Each row comes from the steps of one path. Every step used is in the known rows, and no mark comes twice. Write the path behind each row, first mark first.
(in the rows, 128 means zero)
Known rows
n, z: [124 140 114 126 126 149 129 127 144 122 128 133 126 160 111 117 120 128
 125 145 157 107 139 121 120 122 127 125 122 174 141 129 121 141 135 129
 131 130 127 126 124 115 133]
y, g, h, q, f: [133 114 145 113 115 111 100  98 114 125 120 120 105 161 110 147 133 133
 133 133 127 134 147 150 108 103 143 120 141 135 164  94 122 118 111 116
 139 100 127 186 149  94 136]
n, z, q: [129 170 104 131 127 153 126  62 149 113 133 145 110 146 111 117 120 131
 141 161 140  86 132 124 118 120 127 116 125 201 136 123 114 138 103 150
 125 143 130 134 129 117 126]
z, n, f: [127 124 123 124 126 151 143 128 140 131 135 143 112 145 125 135 125 135
 114 144 119 121  96 112 132 120 134 116 119 147 132 125 136 135 135 136
 134 113 134 101 134 132 134]
y, q, h, g: [119  90 127 124 130 117 120 111 130 127 115 113 110 145 113 134 141 148
 135 130 113  53 145 130 146 122 120 114 124 119 103 127 140 129 161 118
 144 122 115 136 149  82 116]
m, f: [138 113 128 118 117 115 125 142 132 129 121 120 110 147 117 124 126 129
 127 121 119 152 135 136 151 117 141 124 120 136 134 125 136 120 105 124
 133 128 126 127 129 122 134]
p, f, r: [134 147  99 130 117 101 135 164 136 126 130 135 136 142 133 125 133 117
 119 103 148 136  93 135 131 127 150 115 139 151 131 136 129 136 133 134
 129 125 126 132 126 126 154]
z, q: [132 155 117 132 129 136 125  57 131 118 133 139 117 115 127 126 128 132
 144 148 109 109 121 132 124 125 124 119 135 153 120 121 124 128 100 149
 123 143 130 138 132 128 120]
g, h, q, f, m: [139  99 126 103 106  83  96 127 118 115 118 118  79 170 114 148 136 143
 135 148 126 105 142 157 131 104 164 102 140 168 142  90 119 109  99 125
 154 100 130 192 138 110 136]
y, g, h, q, f, p: [138 120 151 112 112  77 101 164 110 133 127 125  98 157 117 140 136 135
 127 135 133 127 134 140 108  94 156 131 135 155 165  90 116 115  94 116
 145  99 131 178 157 109 135]
h, q: [128 112 133 133 127 132 115 100 125 123 126 120 111 127 114 133 132 138
 138 127 132 126 134 132 138 123 116 129 124 119 129 117 129 123 107 126
 132 115 119 149 136 128 133]
c, f, p: [138 164 118 128 118  98 129 187 113 122 136 134 137 138 146 126 135 133
 120 125 126 120 120 122 148 133 151 121 141 140 138 121 125 116 125 146
 127 123 137 118 141 131 128]
z, q, h, g, y: [129 123  94 120 131 138 128  10 131 136 113 142  98 106 108 146 124 141
 149 144  91  43 147 122 142 129 118  95 130 159 123 121 126  99 143 122
 135 143 129 164 145  78 120]
h, g, y: [124 106 115 118 132 135 135 105 122 144 117 137 104 141 117 142 121 139
 127 129 124 124 145 109 149 134 119 101 136 136 132 124 128 110 133 105
 134 137 133 137 133  87 133]
f, e: [122 116 102 115 125 105 137 122 132 128 141 131 121 124 130 132 130 118
 134 131 109 135 112 135 128 119 142 129 129 153 148 134 120 120 124 137
 151 132 128 127 127 128 130]
p, f, v: [127  96 113 125 102 106 130 203 120 132 125 136 124 138 128 126 131 133
 123 133 122 146 112 133 126 130 126 129 127 122 135 146 114 117 116 140
 132 121 133 133 124 121 133]
h, q, z, e, f: [138 130 147 112 112 107 107 133 125 109 121 106  72 135 112 135 137 136
 125 144 117 118 121 138 164 130 161 133 114 193 151 118 134 116  76 119
 145 105 109 179 124 139 128]
q, z, e, f: [138 144 140 107 111 100 121 163 129 111 121 114  91 134 128 131 132 129
 115 144 114 124 114 134 155 137 176 134 117 200 149 132 133 122  96 123
 141 117 116 159 115 138 123]
y, q, z, e, f: [135 146 148 111 106  97 108 182 135 106 121 100  79 168 129 130 139 137
 119 141 128 101 111 133 158 131 174 137 125 196 134 120 141 140  88 135
 143 118 106 156 121 132 119]
n, f: [130 126 133 122 127 159 131 138 144 124 131 136 106 143 125 124 132 132
 121 118 129 111 110 114 135 129 129 114 125 152 129 128 139 123 135 131
 128 127 129 119 126 111 132]
d, f: [128 140 131 125 132 132 126 192 120 128 130 131  88 150 112 128 122 130
 122 125 142 119 120 115 136 117 132 131 110 110 120 126 136 149 121 112
 122 126 128 140 121 131 132]
g, h, q, f: [137 112 157 109 113 116  99 137 122 121 124 112  89 165 105 149 132 126
 131 137 130 107 147 147 134 114 145 121 139 140 142  92 123 111 117 119
 142 102 126 186 137 113 136]
y, g: [123 133 119 132 132 123 129  99 122 132 125 137 143 118 133 127 129 133
 131 122 124 151 129 132 100 117 129 128 130 129 150 129 128 138 122 126
 125 126 129 125 140 108 127]
v, f: [140 132 130 123 123 119 132 162 131 114 132 119 111 146 121 117 123 129
 127 124 122 148 130 132 128 135 139 137 124 107 130 130 127 125 112 125
 124 121 127 128 127 128 117]
z, e, f: [127 132 115 114 116 106 134 148 126 116 131 122  97 127 121 122 135 140
 119 130 111 118 120 130 146 117 156 132 128 190 129 123 133 124  90 127
 133 108 128 152 121 138 132]
h, g, y, q: [117 108 121 121 127 129 124 122 127 137 118 125  93 174 120 143 130 148
 132 128 138 104 142 110 155 131 123 103 143 132 117 113 134 126 127 115
 137 140 122 138 138  83 131]
g, h, q, z, e: [132 106 167 110 101  96 103 122 130 127 123 125  84 137 106 154 136 145
 130 149 127  90 117 146 128 120 162 138 117 196 156 113 121 108 114 119
 157 125 112 200 131 116 127]
m, f, d: [131  75 132 111 112 109 135 160 131 135 124 128 126 156 118 125 127 129
 120 150 125 166 124 147 152 118 129 122 117 140 135 122 133 111 123 121
 138 116 126 113 133 122 126]
c, f: [133 154 116 129 124 133 125 124 119 116 128 128 141 137 138 134 132 131
 126 120 122 127 132 132 148 140 143 111 147 122 133 126 132 121 140 144
 123 125 133 124 133 117 131]
e, f: [127 139 121 119 126 120 129 149 120 121 124 115 101 148 125 127 130 120
 118 126 116 130 137 125 148 124 138 127 132 138 122 124 134 126  99 121
 124 108 129 134 124 128 137]
z, q, f, e: [147 153  95 107 122 109 120  76 135 107 143 127 102 127 129 131 125 110
 145 153  95 130 112 146 139 122 164 110 142 187 152 113 117 116  98 158
 150 129 131 143 127 134 120]
z, n, f, p: [131 129 124 123 121 113 147 189 137 138 144 150 108 145 133 127 126 137
 109 148 126 118  86 102 131 112 147 126 113 166 139 121 130 130 121 137
 141 111 137  97 143 146 132]
q, h: [128 115 123 125 125 123 123 107 134 131 121 124 138 107 119 132 131 127
 137 128 110  69 137 137 124 125 126 132 114 123 123 132 132 120 165 123
 136 122 121 143 135 119 124]
h, q, z, n: [136 118 148 128 125 121 114 100 124 132 121 120 110 139 124 155 122 128
 128 168 125 136 116 132 141 134 142 128 109 122 157 123 126 127 110 126
 146 110 113 128 139 148 127]
p, f, d: [128  73 125 123 116 113 141 197 123 135 132 140 141 151 121 128 133 129
 117 129 129 142 102 137 128 137 108 126 126 131 127 137 131 128 144 137
 128 123 126 121 128 123 137]
y, q, z, n, f, m: [136 130 122 112 112 105 117 159 145 116 121 129  88 192 145 142 134 150
 120 165 130 101  83 126 140 128 170  99 119 182 145 118 141 146 116 149
 153 119 116 105 136 125 121]
e, f, r: [125 171 102 119 124 103 134 143 134 119 123 117 113 142 136 124 131 107
 114 128 142 139 116 133 151 113 166 112 144 159 132 121 128 122 104 114
 125  99 128 132 128 129 145]

Which path is each row?
[122  90 119 120 133 123 133  93 122 134 116 126 120 111 108 134 132 138
 133 134 101  74 150 131 140 125 123 113 117 121 118 136 132 114 166 109
 143 119 127 135 143  84 120]
q, h, g
[140 137 112  99 107  72 118 153 123 105 116 120  82 142 138 129 138 146
 120 151 111 122 108 146 148 127 192 116 120 227 153 128 129 120  76 131
 150 112 123 161 118 135 123]
q, z, e, f, m
[130 122 142 114 124 123 111 135 132 135 108 113  91 182 127 150 128 134
 129 140 144 107 133 113 161 148 137 104 134 142 140 120 137 121 129 111
 145 146 110 141 132  84 122]
h, g, y, q, z
[125 123 152 106 106  86 106 108 114 123 113 120  70 148 109 151 141 146
 123 140 112 111 128 149 118 107 172 138 123 204 173 112 127 114  77 108
 148 102 112 204 139  97 134]
y, g, h, q, z, e, f
[125 137 107 121 103 120 124 146 115 120 121 131 142 132 145 132 130 133
 125 153 120 145 130 138 145 134 145 113 143 116 146 132 111  99 138 146
 129 113 141 121 133 111 118]
c, f, v
[127 117 136 111 124 145 125 139 145 140 113 132  71 201 124 157 123 142
 116 156 135  98 104  98 168 142 148  90 125 161 150 118 144 128 139 119
 147 133 117 109 139  87 128]
h, g, y, q, z, n, f
[131 151 128 114 112  94 103  88 130 125 119 122 113 153 121 144 133 117
 128 134 151 143 127 157 113  92 170 110 151 162 170  90 114 114 115 108
 141  93 127 184 151  96 145]
y, g, h, q, f, r
[121 111 109 107  99  95 132 170 122 118 125 127  96 120 127 119 131 143
 118 161 114 139 120 138 144 111 158 134 123 183 139 130 111 106  90 128
 140  96 135 149 122 131 120]
z, e, f, v
[131 116 173 114 110 110 100 127 124 131 116 115  89 156 113 159 132 127
 129 142 131  91 137 142 129 127 143 132 121 141 154 115 122 110 118 112
 145 122 112 182 133 111 132]
g, h, q, z
[127 111 158 115 104  94 105  90 124 129 120 132  99 131 111 152 139 153
 132 143 123 110 120 152 102 109 162 138 117 193 178 114 120 117 103 116
 151 121 112 195 142  96 127]
y, g, h, q, z, e
[124 121 116 123 117 116 109 118 143 134 115 118 117 153 123 142 131 135
 143 118 132  41 138 124 132 130 124 123 127 137 122 112 136 124 165 126
 135 138 110 166 135 107 126]
g, y, q, h
[144 154 120 119 120 114 106 113 140 111 125 109 116 139 124 132 129 110
 130 137 160 147 119 145 155 115 161 103 143 157 146  98 123 115 118 117
 139  94 120 154 138 139 139]
h, q, f, r
[140 136 113 109 120 145 120 107 149 107 134 136 122 175 109 116 117 120
 130 194 146 116 128 140 133 124 130 102 131 209 144 106 113 122 130 149
 133 116 133 129 131 125 114]
n, z, q, f, d
[146 116 142 121 124 132 101 122 126 113 124 106 102 144 113 132 128 127
 136 134 134 138 139 139 150 128 135 115 133 130 139 100 130 120 108 125
 136 103 122 158 134 136 131]
h, q, f
[128 108 161 118 111 106 112 113 120 139 121 123  93 158 114 170 124 128
 124 169 125 106 125 141 129 119 152 130 114 136 161 113 119 119 116 119
 153 109 116 163 142 127 132]
g, h, q, z, n
[124 129 106 114 128 110 135 188 123 129 144 132  89 145 114 134 125 120
 127 126 124 126 103 121 136 110 150 131 113 138 141 131 127 142 118 119
 143 128 128 141 119 132 134]
d, f, e
[133 118 106 115 122 126 130 131 141 115 125 142  99 149 133 122 136 151
 126 128 122 110 105 126 129 120 149  98 128 179 133 125 137 122 116 138
 137 123 133 125 128 108 132]
n, f, m
[142 160  83 105 121 128 121  78 153 100 144 132  99 159 111 122 118 113
 143 169 124 108 122 138 131 116 166 106 134 231 163 114 106 127 108 158
 153 130 130 139 124 126 125]
n, z, q, f, e
[130  74 130 101 121 121 118 172 130 133 118 117 104 199 120 143 127 138
 121 161 148 134 137 127 170 138 125  86 145 143 132  95 133 111 148 114
 143 115 126 132 141  91 118]
h, g, y, q, f, d
[146 173 108 117 124 154 111  88 149 101 131 129 106 162 109 116 117 121
 137 168 140 100 136 132 130 126 147 106 134 207 143 109 117 133 107 150
 130 127 130 144 126 122 123]
n, z, q, f
[138 120 151 124 124 152 119 113 140 126 124 127  86 157 118 150 125 132
 122 157 127 120  97 120 147 136 145 114 104 153 160 121 137 127 120 129
 147 108 114 123 137 134 131]
h, q, z, n, f
[123 112 152 121 115  99 112  82 115 143 115 133 107 148 119 170 126 136
 127 162 119 126 123 143 101 109 147 134 115 134 183 115 119 128 109 116
 148 106 117 159 153 108 132]
y, g, h, q, z, n
[130 121 162 103 101  92 106 140 120 119 120 111  56 159 105 149 139 139
 119 146 116  86 127 145 147 118 171 136 120 204 153 110 128 105  81 114
 152 105 112 208 125 117 134]
g, h, q, z, e, f
[124 134  82 118 132 155 128  17 147 130 116 147  97 140  91 134 116 142
 149 159 120  26 159 115 135 127 116  90 122 206 134 123 121 110 148 125
 139 144 127 160 142  67 127]
n, z, q, h, g, y
[116 106 140 125 118 115 114  76 115 137 121 133 112 144 110 149 137 144
 137 123 123 118 143 142  95  99 124 135 131 133 152 109 121 122 108 114
 134 115 124 178 150  86 140]
y, g, h, q
[122  97 107 117 133 126 130  80 127 147 108 132 112 122 110 148 125 138
 135 128 107  63 153 119 145 133 118 102 123 132 129 127 133 102 171 102
 140 131 126 155 140  77 128]
q, h, g, y
[140 127 115 111 117 110 128 129 138 120 120 143  98 157 143 143 127 142
 116 167 117 121  87 126 134 131 174  96 112 188 158 129 134 132 122 140
 151 117 126 106 130 129 125]
q, z, n, f, m
[142 121  98 116 118  84 130 158 125 107 127 125 105 154 131 116 130 146
 132 135 119 148 126 143 123 126 156 119 127 137 128 127 124 125  98 134
 134 119 132 135 128 125 117]
v, f, m
[135 131 139 123 123 114 126 130 127 134 123 127 128 137 135 150 118 122
 117 167 123 133 110 129 133 137 152 127 113 131 157 133 125 135 127 129
 142 121 122 109 130 150 120]
q, z, n
[139 106  98 103 120  96 107 136 126 118 111 115  78 199 130 140 133 152
 135 143 135 116 141 128 161 126 157  74 152 170 131  93 133 121 110 124
 149 125 129 149 138  87 126]
h, g, y, q, f, m
[143 118 131 117 110  80 128 199 128 133 130 126 105 148 126 115 129 131
 121 128 126 150 121 126 149 110 151 134 115 155 137 120 130 119  92 126
 140 124 129 121 137 136 133]
m, f, p
[131 129 101 118 126  99 124 183 115 121 126 137  82 158 122 128 129 147
 126 137 136 121 116 127 131 109 151 114 113 133 123 122 131 148 101 120
 132 123 134 147 123 127 131]
d, f, m
[134 104 100 106 114  93 134 133 134 128 134 122 103 144 122 127 128 120
 133 123 102 157 119 143 150 110 157 123 121 160 154 129 128 115 103 131
 157 129 125 124 128 120 136]
m, f, e
[122 112  96 112 124 127 153 123 142 131 146 147 103 142 129 141 125 126
 122 144 102 128  81 120 133 112 152 115 120 169 159 132 128 126 133 143
 159 116 133 100 133 133 137]
z, n, f, e
[137 156 101 110 106 140 109 109 146 106 127 133 106 157 115 115 114 123
 137 199 143 124 136 138 132 118 152 103 132 200 153 115  96 113 106 153
 136 115 138 141 127 121 111]
n, z, q, f, v
[135 114 126 108 127 127 109 146 130 127 115 109  89 194 120 140 126 136
 129 134 141 119 146 117 168 137 138  91 151 144 132  97 137 122 127 117
 141 126 123 149 135  89 127]
h, g, y, q, f
[121 118 124 119 112 118 124 216 119 134 127 134  94 146 119 127 120 134
 119 154 141 141 119 121 135 110 137 132 108 103 132 131 115 129 116 110
 126 111 136 139 122 126 121]
d, f, v
[134 144 134 125 128  94 130 252 117 134 140 135  90 152 119 123 125 133
 115 131 147 116 108 104 135 109 140 143 105 127 123 120 130 144 103 113
 127 121 133 139 130 146 130]
d, f, p
[133 141 109 129 126 129 122  33 137 120 126 134 123  96 118 131 129 130
 150 142  93  51 129 140 121 123 124 123 121 151 115 126 126 117 136 146
 131 136 124 155 139 119 115]
z, q, h
[137 120 105 111 119  95 141 158 134 115 143 121 106 144 125 121 125 117
 132 124 106 157 113 139 127 125 157 136 126 132 148 135 120 118 112 133
 146 125 127 127 126 130 119]
v, f, e
[136 131 110 108 110 107 115 149 149 125 115 136  78 205 146 154 127 149
 124 159 139  94  90 114 145 134 170  91 120 196 157 110 140 134 118 143
 152 133 116 127 130 117 130]
g, y, q, z, n, f, m
[132 100  96 120 117  97 141 168 125 128 140 135 117 139 125 131 135 121
 129 101 105 135  97 132 126 127 139 128 132 151 142 145 126 131 122 147
 148 137 125 131 122 122 148]
p, f, e
[131 107 101  97 121 103 118 144 131 126 127 113  81 187 122 145 127 127
 135 135 124 119 131 124 168 128 155  90 150 164 150 103 128 114 126 125
 163 128 124 144 134  92 130]
h, g, y, q, f, e
[146 142 144 117 115  81 105 234 131 115 136 107 109 178 138 119 134 126
 123 139 151 117 118 123 145 123 157 129 137 151 129  97 129 135 108 141
 140 114 125 131 139 148 120]
y, q, f, p
[136 175 125 118 120 123 135 130 159 128 126 137 120 148 144 143 123 109
 107 158 150 135  72 123 146 127 181 101 120 180 162 130 131 127 143 123
 144 112 122  99 131 134 134]
q, z, n, f, r
[128  98 118 102 106 114 107 170 125 130 111 113  87 186 125 140 122 140
 130 166 143 139 145 122 168 128 144  90 148 132 138 105 116 100 127 117
 147 113 131 145 135  86 115]
h, g, y, q, f, v
[144 123 126 112 122 127 120 109 132 114 133 130 121 138 126 127 124 119
 134 180 117 139 115 149 139 129 132 108 136 163 132 105 121 113 122 146
 129 113 134 134 135 136 109]
z, q, f, d
[143 143 147 116 118 106 135 202 139 134 134 141 103 151 139 136 125 125
 106 163 130 118  78 107 139 130 166 126 105 173 160 128 134 127 124 132
 147 117 126  98 137 147 124]
q, z, n, f, p
[134 135 151 121 118 139 118 164 150 123 126 121  98 188 135 142 129 133
 115 156 136 107  87 115 147 136 157 118 117 154 143 121 143 146 131 141
 142 123 110 101 133 127 124]
y, q, z, n, f
